In the rows, zero is written as 128.
Known rows, with every step that occurs
kagi/sizogaf/kepak/kozel/dibof: [133 104  89 125 126 182 123 137 142 159 131 118 130  95 157 162  75 117
 120 166 144 139 147 147 142 151 135 119 104 213 152 121 127 101 101  95
 114 109 177 152 133 121 117]
kozel/kagi/sizogaf: [106 136 190 115 124 132 132 123  63  92 138 101 122 160  95 137 140 140
 144 140 160 115 136 163 174  79  79 108 130 114 100 112 134 185 145 128
 129 106 138 145 139 137 100]
kozel/kagi/sizogaf/dibof: [ 75 120 205 129 146 170 143 101  97 124 184  76 128 166 131 164 137 142
 185 147 136 154 116 193 148 112 104  96 134 124 107 103 138 207 119 179
 129 130 117 129 162 148  75]
kepak/sizogaf: [ 87 120 142  79 134  60  86  71 139 104  90  77 114 112  49 169 206 123
 127 111 163 117 114 109 172 125 121 156 105 118 139 140 139  83 149 126
 175 124 137 120 112 150 144]
nofo/sizogaf: [ 94 148 136 112 133 128 124 123 120 139  51 119 113 131 109 141 160 134
 119  89 140 144  73 126 130  90 107 108 128 161 141  75 158 131 131 109
 144 125 120  99  97 114 124]
kozel/kagi/sizogaf/kepak/pekil: [156 151 156  61  79 172 100  96 139 129 124 174  99  95  67 112 147 129
 126 153 130 106 155 166 131  85 137  96 115 105 142 164 103 132 122 120
 128  68 130 105 179 125 130]
nofo/sizogaf/dibof: [ 74 123 160 120 152 167 137 102 141 169 114  91 119 133 132 158 161 145
 160 115 105 177  65 156  99 117 130  85 125 169 145  75 177 154 103 152
 135 147 103  86 124 123  97]
gule/burav/topegot/sizogaf: [147 120 167 111 127  28 108 136 155 138  84 126 136 133  89 152 163 152
  94 139  91 115  62 100 116 123 121 159 161  92 122 110 161 110 151 134
  97 159 133 186  93  77 135]
kagi/sizogaf/nofo: [105  93 183  76 147 124 141  79 105 116 118  91  50 137 112 117 162 114
 137 154 176 117 101 180 155 145 125  78 166 129 114 135 125 111 105 156
 144 106 166 107 100 117 102]
gule/burav/kepak/kozel/kagi: [ 92 177 103 223 115 103 111 240  93 111 133  90 134 117 201  99  73 119
 151  96  74  89 164  96 130 111  93 144 126 124  96 134 112 158 106 189
 134 117 156 142 111 154 148]
kepak/burav/kagi/sizogaf/dibof: [105 133 157 123 165 169 151  96 119 117 204 137 140 149 183 151 132 101
 188 118 116 174 138 166 121 134 142 134 147 103 105 129 145 173 141 161
 154 190  97 111 152 155  68]
burav/kagi/sizogaf: [143 135 149 107 150 106 125 112  67 103 139 145 126 178 123 143 127 107
 157 121 171 147 112 143 154  75  73 109 123 101  93 118 127 160 174 141
 146 150 132 119 130 151  95]
gule/burav/topegot/kozel/kagi: [152 135 112 219  90  70 134 183  64 150 143  74 132 150 165  85 100 130
 104 155  60  55 159 104 141 152  65 143 149  91  82 116  98 152 143 150
  61 155 136 181 117 148 126]
gule/burav/kagi/sizogaf: [126 160 160 132 141 100 112 141  68  81 123 165 119 148 150 128 102  79
 169 122 120 125 124 158 158  88  75 111 158  91  79 112 132 153 160 166
 119 187 141 141 117 136  98]
topegot/sizogaf/dibof: [ 92  89 169 109 166 110 133  80 161 162 139  83 114 168  99 169 177 164
 135 107  89 168  48 130 120 141 163 100 169 150 135  86 134 137 118 182
 128 133 126 124 140  98  89]
gule/burav/topegot: [129 143 147 134 116  35 118 163 133 117  96 140 112 120 116 151 129 130
  86 145 117 104 110 115 121 138 100 177 155  77  98 121 146 135 146 137
  95 195 126 166  72  92 144]
kozel/dibof: [105 134 128 114 147 138 152 152  79 179 116  92  78 122 121 193 148 138
 113 125 157 135 106 123 176 154  94 136 135 165 117  78 108 141 119 114
 108 145 169 161  76 156  89]
topegot/sizogaf/kepak/pekil: [162 122 118  53 111 127  85  75 198 165  77 174  84 103  38 124 179 139
  90 124  81 119  91 103 105 110 192  91 152 126 169 158  99  67 115 119
 126  74 139 103 162  91 149]
burav/kepak/kozel: [109 105  82 157 160  87 115 169 143 132  99 108 111 128 172 121  95 127
 116  97 144 141 110  49 124 114 114 148 118 178 131 147 127 133 118 136
 183 130 152 122 105 123 178]
sizogaf/kepak: [134 126 122  97 135 137 125 108 145 141  97 141  97 137  64 136 130 145
 106 110 157 165 107 123 114 125 146  74 129 144 162 120  96 105 112 145
 113 107 119  95 150 115 162]
burav/topegot/sizogaf: [161  83 158  82 124  34 118 111 157 154  95 111 148 159  61 170 191 192
  74 131 130 145  41  83 113 111 132 162 132 114 140 114 167 104 163 103
 130 127 117 166  98  91 121]
kagi/sizogaf/kepak/burav/topegot: [174 118 147  78 125 129 138  89 178 108 138 183 164  98 114 141 134 147
 105 161 176 153 146 132  91 146 161 188 118  97 160 153 177 114 133  70
 137 159  80 147 126 104 163]
sizogaf/kepak/kozel/dibof: [116 121  69 149 113 169 131 173 145 194 127 113 115  99 153 158  98 130
 112 137 126 132 137 110 133 169 155 117 107 202 147 117 100 103 101 101
 107 110 166 131 127 126 117]
kagi/sizogaf/kepak/burav: [126 129 135  83 148 183 135  63 172  79 130 181 117  91 110 127 132 108
 139 112 158 140 166 146 127 147 182 133 150 121 158 135 121 102 117 110
 150 138 111 130 142 106 165]
topegot/burav: [ 93 129 115 150 144 108 171 103  97 111 116 130  96 140 125 119 163  79
  84  68  93 100  97 102 195 165 145 128 139 120 131 149  75 117 129 128
 117 148 119 108 134 116 152]
gule/burav: [ 71 162 132 142 143  71 105 144 115  84  88 138  63 121 119 137 130  91
 120  92 102  95 114 126 160 136 117 112 192 100  93  97  92 131 121 181
 111 185 165 143  91 100 150]
kagi/sizogaf: [114 112 175  81 160 110 125  69 103  86 110 133  87 150  81 160 140 112
 128 131 195 137 112 146 165  95 100 116 147 139 132 120 130 156 148 127
 147 152 149 141 121 101 137]
kepak/pekil: [111 150 112  72 112  92  97 106 150 133  89 161  42 121  77 141 193 108
  80 110 123  89 116  96 147 121 146 134 162 103 120 151  81 121 133 117
 153 136 157 101  93 103 143]
gule/burav/topegot/kozel/kagi/sizogaf: [164 120 160 181 109  85 125 127  63 107 152 104 146 155 153 107  91 113
 132 192 101  67 161 148 162 118  43 143 143 110  91 125 133 156 158 137
  78 162 148 205 137 123 128]
nofo/sizogaf/kepak/kozel: [101 135  68 155 101 158 100 138 192 138  73 133 156 100 132  98 108 130
 113 108 120 129 113 113  69 115 172  96  91 200 169 122 139  85 112 109
 132  86 132  57 150  89 167]

Rows
[153 127 110 157 132 192 154  85 126  93 160 142 142 115 148  84 106 106
 154 120 108 103 212 140 142 158 144 117 147 132 149 139  92 115 105 116
 121 118 119 144 170 145 154] -> topegot/kozel/kagi/sizogaf/kepak/burav
[195  99  65 157 133 105 154  98 162 162 136 138 138 116 151  94 106 134
  75 140 106 119 160  77 104 194 146 172 148 126 151 155 110  80 128  93
 104 172 100 150 135 120 192] -> sizogaf/kepak/burav/topegot/kozel
[123 103  96 116 135 132  97  97 178 103 118 149 128 117 109 117  92 116
 117 135 160 126 131 134 106 118 168 105 117 175 159 152 114  93 130 119
 140 105 157 100 170  78 174] -> kagi/sizogaf/kepak/kozel
[ 98 141 107 198 119 123 131 217  99 130 138  77 139 148 176 110 104 144
 132 102 120 108 145  77 129 104  96 146  99 145 106 148 114 174 116 154
 157  90 154 121 119 163 140] -> burav/kepak/kozel/kagi
[139  81 151  90 123  78 150 118 177 153 125 100 111 114 121 116 213 166
  99 143 108  94  89 121 103 187 197 165 161  85 113 140 150  66 109 109
 151 100 124 134  64 111 100] -> kepak/burav/topegot/sizogaf/nofo
[139 136 119 105 134  76 144 137 160 120 128 152 132 111 123 147 173 150
  84 114 147 116 141  91 118 164 153 223 138  79 117 147 134 132 144  73
 154 184 100 146  61 120 146] -> kepak/burav/topegot
[175 134 142  99 136 159 117 113 107 133 126 175 148 159  95 123 106 124
 154 153 165 184 124 151 118  79 106  72  98 124 142 129 133 126 152 141
 114 115 104 110 175 137 125] -> burav/kagi/sizogaf/kepak
[125 150 120 108 127 178 117 111 156 158  53 142 127 118  81 122 131 150
 128 109 140 170  93 141 101  94 133  65 101 172 183  86 167  99 104 116
 118  91 102  76 144 121 150] -> nofo/sizogaf/kepak
[107 188 113 165 124  73 110 196  68 119 125 144 106 152 159 121 111  82
 152  89  90 110 125 119 138 110  89 117 158  64  65 106  97 142 149 188
 105 191 132 113 103 154 100] -> gule/burav/kagi
[174 143 155 106  99 147 149 128 140 114 159 156 186 108 118 126 128 164
 127 167 155 132 174 157 113 131 148 196  95  76 136 144 164 141 141  78
 123 115  82 160 135 139 136] -> kozel/kagi/sizogaf/kepak/burav/topegot
[135 171  78 137 120 157 142 165 118 137 158 170 148 129 157  96 124 111
 146  72 116 160 160 108 107 140 157 120 131  80 113 136  94 119 136 136
 140 133  89  80 132 177 113] -> sizogaf/kepak/burav/kagi
[ 91  92 192  93 181 156 139  52 131 118 160 109  98 155 123 181 140 130
 170 149 150 172  83 168 135 121 116  96 154 153 125 107 149 172 130 168
 139 167 125 124 150 101 107] -> kagi/sizogaf/dibof
[105 142  77 195  85 147 109 193 137 134 146  94 153 140 131  97 115 146
 117 115 111  97 165 122 110 127 155  99  97 134 124 127  80 139 107 142
 117  61 140  80 157 141 124] -> sizogaf/kepak/kozel/kagi
[121 123 159 159 140 137 115 161  87  98 148 101 148 142 167 122  85 137
 158 133 147 119 146 122 147  77  75 142  98 153 119 137 149 180 138 133
 165 100 157 150 137 148 129] -> burav/kepak/kozel/kagi/sizogaf
[131 190  85 146 115 184 137 159 129 143 117 180 181 114 169  87 121 121
 155  76 106 161 146 126  90 110 148 117 105  96 132 105 139 117 125 115
 135 120  71  76 137 174 112] -> nofo/sizogaf/kepak/burav/kagi
[160 155 140 127 131 149 105 125 103 111 126 190 138 140 124 110  75  95
 176 140 127 156 130 163 127  91 102  68 126 103 120 122 123 122 137 173
  91 144 119 124 171 131 137] -> gule/burav/kagi/sizogaf/kepak
[ 88 125 136 150 116 125 108 135 100  74 150 102 140 149 136 118 121 121
 147 132 149  80 154 145 145  90 106 131 111 136 104 133 116 168 145 120
 144 104 162 134 134 121 115] -> kepak/kozel/kagi/sizogaf
[172  90  84 130  99 135 122 168 181 219 128 105 168 100 139 168 115 177
  88 179 104 137 101 100  94 165 159 164  87 183 161 127 162  80 115  71
  86  87 146 172 121 113 107] -> burav/topegot/sizogaf/kepak/kozel/dibof
[106 142 153 187 129 126 106 173  91  75 139 111 131 115 192 112  67  98
 168 130 106  91 163 134 148  90  76 133 127 133 102 141 150 173 120 162
 139 128 166 171 131 138 139] -> gule/burav/kepak/kozel/kagi/sizogaf
[117 119  87 161 151 140 141 200 101 189 120  89 105 104 206 178  85 132
 128 130 140 154 125  75 146 142  91 163 106 211 136 131 134 136 101 117
 151 135 166 176  75 160 122] -> burav/kepak/kozel/dibof
[150 159  94 124 126 145 139 146 144 137 144 171 174 139 137 107 149 123
 141  77  90 159 135 103 106 134 175 119 134  87 129 127 103  93 140 139
 137 117  84  97 147 159 105] -> topegot/sizogaf/kepak/burav/kagi
[ 89 101 155 145 110 135 125 147 105 106 168  65  99 134 154  86 146 116
 155 157 137  54 144 175 134 145 138  91 134 116  90 144 114 124 101 149
 147  60 178  89 114 130  82] -> kepak/kozel/kagi/sizogaf/nofo
[114 155  96 103 143 159 142 102 171 100 122 166 106 100 108 113 144 116
 121  79 138 136 165 114 117 173 204 134 150 110 147 130  93 102 107 120
 143 143 105  95 123 126 165] -> sizogaf/kepak/burav
[166 134 114  97 120 116 139 130 189 132 126 172 143  96 113 136 147 163
  85 131 155 148 145 105  87 160 177 199 122  91 146 146 140 107 131  83
 135 144  75 137 114 120 167] -> sizogaf/kepak/burav/topegot
[ 65 102 160 165 136 167 129 118 126 116 199  70 140 156 164 142 122 127
 179 151 110 124 135 175 122 123 140 114 122 152 112 126 130 188 118 166
 136 127 142 121 164 126  79] -> kepak/kozel/kagi/sizogaf/dibof
[102 162 105 109 132 194 145 110 177 116  83 173 139  74 120 110 144 122
 136  79 124 156 142 133  92 134 187 129 124 137 171  96 144  94 108  92
 141 116  84  86 122 122 160] -> nofo/sizogaf/kepak/burav
[208  99 137 139 110 145 136  99 101 145 152 118 172 159 108 102  84 156
 114 198 136 136 143 150 116 113  81 102  97 140 149 137 144 126 142 111
  80 103 111 164 187 129 149] -> burav/topegot/kozel/kagi/sizogaf/kepak
[114 103 163 152 126 142 132 171  97 119 155  70 110 128 183  89 108 122
 175 167 146  98 140 157 131 118 100 100 116 140 112 155 143 141  93 167
 165  56 160 118 107 159 104] -> burav/kepak/kozel/kagi/sizogaf/nofo
[151 100 142  90 133  61 130 103 186 127 114 136 151 127  92 150 205 174
  78 115 117 121  90  78 117 152 172 212 149  99 135 123 151 100 157  88
 143 139  97 178  86  96 134] -> kepak/burav/topegot/sizogaf
[176 142  92 198  79 157 152 153 114 177 133 113 199 115 169  65 107 155
 117 143  75 101 177 120  94 142 119 138  99 124 146 108 144 124 123  81
  88  97  74 137 138 156 131] -> nofo/sizogaf/kepak/burav/topegot/kozel/kagi
[147 116  80 147 122 140 102 132 152 122 143 166 159 133 140 100  79 105
 142 140 146 141 137 133  94 105 142 100  96 149 132 162 123 104 156 129
 130 108 135  81 184 122 142] -> burav/kagi/sizogaf/kepak/kozel
[132 150 138 109 143 133 147 111  92  78 154 170 131 141 150 129 135  86
 160 105 148 132 148 133 147 111 119 150 135  83  99 134 120 143 160 127
 171 175 113 122 116 158  98] -> kepak/burav/kagi/sizogaf
[209  88  94 136 131 178 171  98 120 190 161 132 154  86 178 146  84 124
 115 198 127 142 170 123 149 195 101 170 128 167 156 131 143 103 114  52
  81 172 122 223 132 134 125] -> kagi/sizogaf/kepak/burav/topegot/kozel/dibof
